Each row was made from one small tree. The marks that hang from a mark follow it in brackets, in alphabetical order. Every link used is in the known rows. Write each row's tree.
Known rows:
bebe(kaput(fidosub(tasupiv(fosa)))): [-23.4 -18.3 -28.0  -8.2 -28.2  12.0   0.0  -0.7   6.1 -27.2  -3.0  21.8
  11.1   2.0 -19.0   6.7   1.5  22.4 -16.8  24.8  -7.1 -41.8   4.2]
tasupiv(fosa(bavuk)): [  3.8 -13.6  15.2 -10.0 -19.3 -25.9  13.1 -16.2  -3.1 -30.5  35.1  -7.0
  -2.3   4.5   5.5   7.4   3.3   0.6  -5.1 -13.2 -12.1 -24.8   8.4]
fosa(bavuk(bebe)): [ 21.5  12.0  10.3   0.8   3.0 -12.8  16.0  -5.0   0.9 -18.7  20.8 -17.6
 -11.8   3.9  15.7 -12.9  -0.3 -23.6  11.4 -23.0 -20.5  11.6  13.1]
kaput(fosa): [  0.1   1.7   6.3   6.4 -30.1  11.9  10.9  -3.7  -7.6  -8.6 -15.1   3.6
  28.7  16.2 -23.0 -24.4   4.9  -4.8   0.0   1.1   4.6 -28.4  -4.9]
tasupiv(fosa): [  8.6 -24.9   2.3 -12.0 -20.2 -12.7  21.3 -16.1  -6.0 -27.8  22.4 -13.8
  -2.3   6.8 -15.0  16.3   4.1  16.4  -6.4   3.8   2.3 -33.4  -1.6]
fosa(bavuk(bebe(kaput kunepe tasupiv))): [ -7.6  40.9 -11.0 -44.6  14.8 -11.4  10.2  32.4  28.6  24.2 -36.0  13.7
  -3.2  -8.9  27.6 -23.3  -6.7 -21.5  25.9   6.3  -0.8  25.7  24.3]
fosa(bavuk(fidosub)): [  6.7  -3.5  21.9  27.4   3.7   2.4 -13.4  -8.3   2.8   8.0  17.1   2.8
  12.1  18.1   2.4 -11.0   0.2  -5.7   9.1  -6.1  -9.8   0.7   1.9]
fivop(tasupiv(fosa(bavuk(bebe)))): [  1.2  -2.4  31.4 -12.5 -10.8  -8.1  -1.9 -13.9 -15.2 -46.1  23.2 -32.4
 -18.5 -17.8  19.0  19.4  10.8  -4.5   6.2 -41.4  -0.7  -8.5  17.4]
tasupiv(fosa(bavuk(bebe))): [ 18.1  -8.7   2.2 -29.4  -1.3 -27.8  17.2 -17.4  -3.8 -32.3  35.3 -22.8
 -13.9  -3.0   8.9  18.9   5.9 -17.8   0.5 -23.8 -19.4  -4.4  14.8]
bavuk(fidosub(tasupiv)): [  0.8 -13.2 -11.5  21.2  -7.3  25.8  -1.2   0.1   1.9  17.2  -0.9  13.9
   5.5   8.4  -6.8 -15.2   3.8  10.2   2.9  16.6  -9.4  -0.4  -3.2]
fosa(bavuk tasupiv): [  4.0  18.3  19.5   4.2  -2.4 -13.0  11.2  -8.1   1.3 -11.5  36.4  -3.2
  -8.0   0.1  18.7 -39.3 -24.6 -11.0 -17.6 -22.3 -16.0 -14.0  -4.0]
bavuk(fidosub(kaput(fosa(tasupiv)))): [ -3.2 -18.5  -5.4  28.5  25.7  23.9 -29.9 -23.6 -10.6  27.8  -9.1   8.2
  27.2   6.2 -41.3 -22.6  -7.9  -1.8 -18.4 -18.4  14.3  -4.4 -20.9]
kaput(fidosub fosa): [ -2.6   1.4  -2.7  24.9 -32.9  17.3   2.8  -7.0  -1.9 -17.3 -19.3  12.4
  30.2  34.8 -41.9 -14.7  -4.3  -2.3  -9.0  13.0  -5.5 -45.8 -10.5]
fivop(tasupiv): [-10.2   5.4  41.8  25.6 -23.7  14.4  -2.0  -6.6  -8.5 -30.3  -2.1 -21.4
  -2.8   0.2   3.8 -14.3  -0.7  22.9   2.7  -7.3  18.4 -24.8  -0.7]
fosa(bavuk(fidosub(kunepe(bebe))) tasupiv): [  6.3  26.3   6.2  16.6  27.8  11.9  -5.3   4.9   0.8  27.6  33.9 -11.6
 -27.0  -9.9  17.1  -0.8 -10.0 -17.7  -8.8  -1.8 -16.9  35.4 -13.4]
fidosub(kaput(fosa)): [ -5.9 -11.1   7.2  30.4 -10.3  -1.8   0.3 -19.6  -7.9  -2.5 -26.0  10.0
  22.8  15.5 -43.2 -13.9   4.4   7.7  -5.9  -7.7  10.3 -15.3 -10.5]
kunepe(bebe(kaput) fosa(bavuk)): [  5.7   3.0  20.8 -20.4  -2.0   4.4   0.4   0.2  -0.4  -7.8   0.9  -9.5
  18.4 -35.8  50.2 -20.0  19.0   8.3   8.1  -1.0  19.5  33.6  34.2]
bebe(kaput tasupiv(fosa(bavuk))): [-14.6   2.7  10.1 -33.8 -15.1 -23.6   2.6   7.7   6.2   1.0  -9.0  15.2
   3.2  -2.6  17.4  10.1  -2.0  11.0   1.8   8.9 -10.7 -12.4  15.3]
tasupiv(fosa(bavuk(fidosub))): [  1.8 -29.7  13.4   3.8  -0.3  -7.9 -14.7 -22.8  -3.3  -6.1  27.7  -2.8
   7.3   9.7  -1.1  18.9   8.6  -0.5   1.1  -9.7  -7.9 -10.5   5.9]
fidosub(tasupiv(fosa)): [ -2.5 -20.7 -18.6 -13.7 -26.7  -6.9  25.9  -3.1  -0.9 -22.5  16.5   5.4
  -7.3  -3.3  -7.1   5.9   8.1  17.0 -14.0  10.8  -7.4 -28.0  -1.1]
kaput(fidosub(kunepe)): [  2.4   6.8  -7.1  47.1 -11.7  -5.4   9.2   4.8   3.8 -16.1  -0.7  -4.8
 -22.7  33.1 -34.8  22.6 -18.7   9.1  -6.4  26.9 -18.7 -25.8 -31.6]
tasupiv(fosa(bavuk(bebe(kaput kunepe)))): [-10.0   4.3 -22.8 -58.0  10.4 -15.4   6.6   6.9  17.3 -14.3   3.7  -1.9
  11.2 -22.5  13.9  -3.7   8.2 -21.5  18.2 -14.4  10.8   7.2  30.3]
fosa(bavuk(bebe(tasupiv))): [ 20.2  30.3  13.6 -10.0   3.4 -19.0  22.8  12.6   5.0   8.0  -4.9  -2.2
 -27.7  11.7  23.8  -1.0  -8.1 -20.3  10.2  -5.5 -31.6  14.2  10.1]
fivop(tasupiv(fosa(bavuk(bebe fidosub)))): [  3.9 -16.8  25.6  -4.2   7.6   9.2 -27.9 -17.2 -19.0 -23.3  21.4 -29.3
  -5.0 -15.3  12.4  30.7  14.2  -4.7  11.4 -37.8   4.6   2.3  16.3]
bebe(kunepe tasupiv): [ -2.6  22.9  -3.9 -18.6  -2.7  -7.4  27.9  25.5  20.5  20.6 -33.0  14.4
 -19.7  14.6  -0.9 -16.3  -9.1   9.4   9.2  35.0  13.5 -10.8  -0.2]
bavuk(fidosub(kunepe)): [  9.2  -9.3  -2.4  39.2   7.3   4.8  -7.4   1.3  -0.9  21.7  -1.6 -11.7
  -5.7  20.2 -21.7  24.1  -5.7   4.4   9.8  18.7  -2.1  10.0 -29.9]

Which tree is each row?
[-27.8  27.7  -2.0   3.3 -14.5  17.0 -27.5   1.9   4.2  -7.3  -5.2  22.7
  45.0   4.0  -8.6 -51.4 -21.6 -18.7 -20.1 -17.3 -10.3 -34.0  -2.7] : bebe(kaput(fidosub fosa(bavuk tasupiv)))
[-17.2  -9.9 -14.5  30.0 -17.7   9.0   6.8  -8.8  -5.4   3.9 -25.1  30.6
  16.0   8.4 -34.2 -21.3   7.9   7.4 -11.9  -1.2  -4.0  -9.3  -6.4] : fidosub(kaput(fosa) tasupiv)
[  0.8  11.8  -0.7  30.9  24.5  -2.4 -19.0   1.0   2.1  21.2  27.3  -4.3
 -11.3   4.6   4.2   0.1 -22.5 -16.6  -8.0  -8.5 -15.3  15.1 -30.2] : fosa(bavuk(fidosub(kunepe)) tasupiv)
[-20.0  -8.1  43.5   5.3 -26.1  -7.6  -7.8 -14.1 -14.8 -44.5  24.6 -17.0
  -3.2  -8.3  14.5  14.4   6.7  13.5  -5.0 -24.3   8.4 -30.5  11.5] : fivop(tasupiv(fosa(bavuk)))
[ 31.0 -17.1 -35.2 -34.7  48.9  25.0 -10.2   5.8   1.9  22.6   5.8 -19.2
   5.6 -23.1  13.2 -14.8  -3.7 -14.1   6.0 -13.5  44.5  30.1   2.4] : bavuk(bebe(kunepe(fosa(tasupiv))) fidosub)
[ 13.8 -41.2 -16.8  40.7  48.2   0.7 -35.4 -15.9 -14.0  29.9   6.2 -11.2
 -15.1  -8.7 -11.5  24.6  -9.2  21.5 -14.1  -7.8  26.1  35.3 -38.7] : bavuk(fidosub(kaput kunepe(fosa(tasupiv))))
[  9.9  -3.3 -23.0   1.8  49.5   2.3  -2.3   6.5  18.4  50.1 -43.8   9.6
 -23.2  12.2 -25.0  11.1   1.0  -0.6  21.4  12.1  10.2  34.9  -0.6] : bavuk(bebe(kunepe tasupiv) fidosub(kaput))
[  3.4   8.2 -12.9 -26.2 -10.8  20.6   1.1   2.7  -3.7  -0.7 -26.3  -6.8
  43.7  -7.7 -15.9 -22.1   4.9 -21.5  12.3 -14.8   7.3   0.1  13.5] : bavuk(bebe(kaput(fosa)))
[ 21.5  13.4  21.3 -17.3  11.0   1.6  13.9  -3.3  -7.2 -10.8  36.3 -13.0
 -11.5 -31.5  52.5 -32.2  -0.1  -0.7 -18.8 -16.0   7.9  22.1  14.9] : kunepe(bebe fosa(bavuk tasupiv))
[-14.9  -1.9 -20.4  -4.5  -9.9 -12.0  -3.1  16.0   7.3   3.3 -27.2   9.9
 -21.5  16.4 -26.5  50.1 -15.9  21.5  -7.0  43.3 -10.5 -26.4 -21.6] : bebe(kaput(fidosub(kunepe)) tasupiv(fosa))
[ 28.5  -9.3 -10.9 -40.5  -0.1 -16.1  29.6   0.9  -2.4  -4.0   1.5 -15.9
 -30.1   5.2  -3.3  32.6  -0.6   1.7   4.2   8.5  -9.6  -5.6   5.1] : bavuk(bebe(tasupiv(fosa)))
[ 15.9   7.7  11.7   8.7  -0.5 -11.8  13.2   9.7  -8.1  -4.4  16.1 -17.5
 -24.0 -17.6  38.2  15.5  13.4   6.0   3.2   9.3   0.7  40.9   0.0] : fidosub(kunepe(bebe fosa(bavuk)))
[-12.6 -36.9 -15.0  12.2  -8.8 -16.1  15.4 -20.1  -3.2 -15.0  10.2  14.2
 -16.5  -2.2 -25.3  19.5  11.6  27.6 -19.6   0.6  -5.1 -17.3  -4.2] : fidosub(kaput tasupiv(fosa))
[-19.9  16.3 -14.1   0.5 -13.1  31.3 -18.8   2.1   4.2  -7.6 -15.5  13.2
  41.6   5.7 -28.3 -41.1 -20.1  -4.0 -23.5   0.0   6.3 -43.1 -11.8] : bebe(kaput(fidosub fosa(tasupiv)))
[  5.9 -25.7  -4.7  18.1  -0.3   9.8 -18.9   1.5  -6.3  12.1   4.7  21.4
  17.0  -8.6  30.0  -7.9  13.5  10.0   1.0  -1.9   3.9  24.6   7.0] : kunepe(fosa(bavuk(fidosub(tasupiv))))
[  5.1   4.0  13.5  14.3  18.6   7.6 -17.4 -10.5   3.9  13.4  34.3  -2.8
   1.9   4.6  10.4 -29.3 -17.4 -13.9 -10.5 -21.7  -8.1  -0.1  -6.6] : fosa(bavuk(fidosub) tasupiv)
[ 23.7 -11.2 -27.3 -36.3  14.8  -0.9  19.2  10.9   5.3  -8.8  -7.7 -17.1
   3.8 -13.9  14.8  -8.4   9.6  -2.7  17.8  -1.8  36.8  22.5  13.8] : bavuk(bebe(kunepe(fosa)))
[ 13.8 -17.6   9.5  32.7  42.2  -8.9 -18.9 -27.6   0.6  13.8   6.4 -10.0
  -6.9   6.6 -13.0   3.6   5.3 -13.4  14.5 -29.6 -16.8  36.4   5.1] : fosa(bavuk(bebe fidosub(kaput)))
[-15.0   8.6   6.1 -31.6  -1.3  -4.1   0.6   1.2   3.2 -37.0   9.2 -19.8
 -12.8 -22.7  19.6  10.0  11.8 -11.3  12.2 -29.8  21.4  -6.3  21.6] : fivop(tasupiv(fosa(bavuk(bebe(kunepe)))))
[-11.9  12.7  -5.9 -37.7  -6.1 -28.7  19.5  17.6  16.3   6.8  -7.2  21.4
 -18.8   8.6  11.5   8.9  -1.7  -1.3   2.8  18.9   1.4 -16.5  10.8] : bebe(kunepe tasupiv(fosa(bavuk)))
[  2.2 -22.1   8.0  46.0  12.9 -36.1 -11.9 -15.2 -11.5  -4.9   4.6  -1.8
 -18.8  -3.1   7.7  26.6   1.5  16.6  -0.9  -9.7   4.9  33.9 -19.7] : fidosub(kaput kunepe(fosa(bavuk)))
[  4.3  13.8  14.2 -33.3  12.4   9.3  -3.8   1.5  -1.4  -4.3  20.9  -9.4
  11.5 -46.0  57.2 -39.8   0.6   1.6 -10.5 -13.7  20.3  29.7  23.6] : kunepe(bebe(kaput) fosa(bavuk tasupiv))
[ -4.6   0.0 -16.2 -43.1  -5.6 -16.1  26.7  17.8  14.1   6.3 -18.5  12.1
 -19.7   9.4  -8.7  14.8  -0.6  13.8   0.7  30.9  16.9 -26.3   2.5] : bebe(kunepe tasupiv(fosa))
[ -9.6  17.7  16.2 -44.0  -9.8 -10.2  15.7  11.4   8.0   8.5  -3.3   9.7
 -10.3 -17.3  33.5   9.6  10.6   7.3   0.8  18.2 -10.4   7.5  31.2] : kunepe(bebe(kaput tasupiv(fosa(bavuk))))
[-18.7  24.5   5.8 -17.3 -11.0   7.8 -17.2   0.4   0.8   1.1  -1.1  15.1
  45.1 -14.0  11.0 -57.8 -15.4 -22.1 -13.6 -24.5   0.5 -13.1   5.6] : bebe(kaput(fosa(bavuk tasupiv)))
[  8.5  -2.5 -10.2 -29.7  -1.2  -5.1  17.8  24.1   8.5  17.4 -36.5  11.8
  -6.5   1.7  20.3  -6.6   1.3  21.6  11.5  31.4  35.5   4.8   3.1] : bebe(kunepe(fosa) tasupiv)
[ -0.3   5.8   4.5 -50.6 -11.0   4.0  24.1   9.4   6.6  10.4 -16.3   0.5
  -7.9 -13.5  13.8  17.6  11.0  19.1   1.6  31.5   8.7  -3.1  22.6] : kunepe(bebe(kaput tasupiv(fosa)))
[-10.5  16.7 -20.7  28.3  -9.3  15.0  -4.9   7.7  -4.4  -2.0  -0.2   8.1
   2.3  22.5 -39.8  -5.2 -27.1 -11.5 -28.2   8.1  -9.8 -32.2 -40.7] : kaput(fidosub(kunepe) fosa(tasupiv))
[-20.5   5.8  -3.8  11.2 -29.5  25.2 -15.0   0.6   2.4 -11.1 -37.2  18.0
  47.7  19.1 -35.8 -23.2  -5.5   2.0   1.0  15.9   4.6 -38.2  -0.8] : bebe(kaput(fidosub fosa))
[  6.0  17.8  14.5  30.9  14.0   5.5   0.5   2.9   2.4  22.3  14.7  -7.3
 -20.3   2.5  10.6  18.2   6.8 -10.7   9.4  12.5 -17.9  35.8  -5.6] : fosa(bavuk(fidosub(kunepe(bebe))))
[-21.9 -15.9  25.6  30.1  -3.1   0.3 -38.2  -7.5 -17.6  -8.1  17.6 -17.7
 -11.8  -3.4   2.7  49.6   7.5   8.8   6.5 -12.3   5.0  -2.7 -14.0] : fivop(tasupiv(fosa(bavuk(fidosub(kunepe)))))
[  5.7   7.6 -14.7 -26.5  11.1  35.0 -21.4  16.0   0.1  50.4 -59.8   9.0
  37.0   2.3 -11.6  -6.7   3.8 -15.1  24.0   7.1   6.1  18.8   9.2] : bavuk(bebe(kaput(fosa) tasupiv) fidosub)
[ -7.7   3.0 -10.2  41.6   0.6   1.2 -10.4  14.9   3.3  23.1   5.7  21.1
 -10.9  10.4   3.3   9.3  -2.0  -7.4   2.6  13.3 -27.4  22.0 -21.3] : fosa(bavuk(fidosub(kunepe tasupiv)))
[ 26.9  -6.7 -18.1  19.1  25.3   4.6  -2.8   2.3  -2.9  19.9   2.6 -25.8
 -12.8  11.5 -18.4  31.9  -2.6 -14.1  20.1   3.7 -12.7  29.7 -19.6] : bavuk(bebe fidosub(kunepe))
[-10.4   8.6 -13.2  39.3 -24.9   7.8  -2.4   8.0  -4.6  -5.6 -22.0   7.4
   8.2  35.3 -46.9  15.7  -8.3  -3.5  -6.8  23.5 -11.0 -30.2 -32.0] : kaput(fidosub(kunepe) fosa)
[ -9.3 -18.1 -10.7  44.6   4.4 -28.4  -8.1   0.5  -8.1   0.7  -0.1  17.6
 -26.4 -12.6  10.1  20.2   5.4  17.4  -8.1  -2.3  -5.2  37.3 -18.7] : fidosub(kaput kunepe(fosa(bavuk)) tasupiv)
[-14.9  26.6 -14.6   3.2 -12.0  15.5  23.5  26.5   8.6  11.6 -13.8   6.7
 -11.9 -23.8  14.9  -5.6   5.9  10.3   3.4  34.4 -10.4  24.5   0.6] : fidosub(kunepe(bebe(kaput)) tasupiv)
[-19.0  31.3  19.1 -15.6 -22.4  18.2   1.8   7.0   1.7   3.7 -14.2  12.0
  41.2 -15.8  15.9 -37.0  15.3 -16.3   4.3  -2.5   0.6   8.8  29.9] : kunepe(bebe(kaput(fosa(bavuk))))
[ 22.9 -35.9 -16.5  -7.8  38.3  -7.4  -6.0 -19.9  -5.7  27.1 -10.8  -9.3
 -30.4   9.2 -28.3  49.8   6.8   9.5   6.7  -0.4  -2.3  17.2  -2.9] : bavuk(bebe(tasupiv(fosa)) fidosub(kaput))
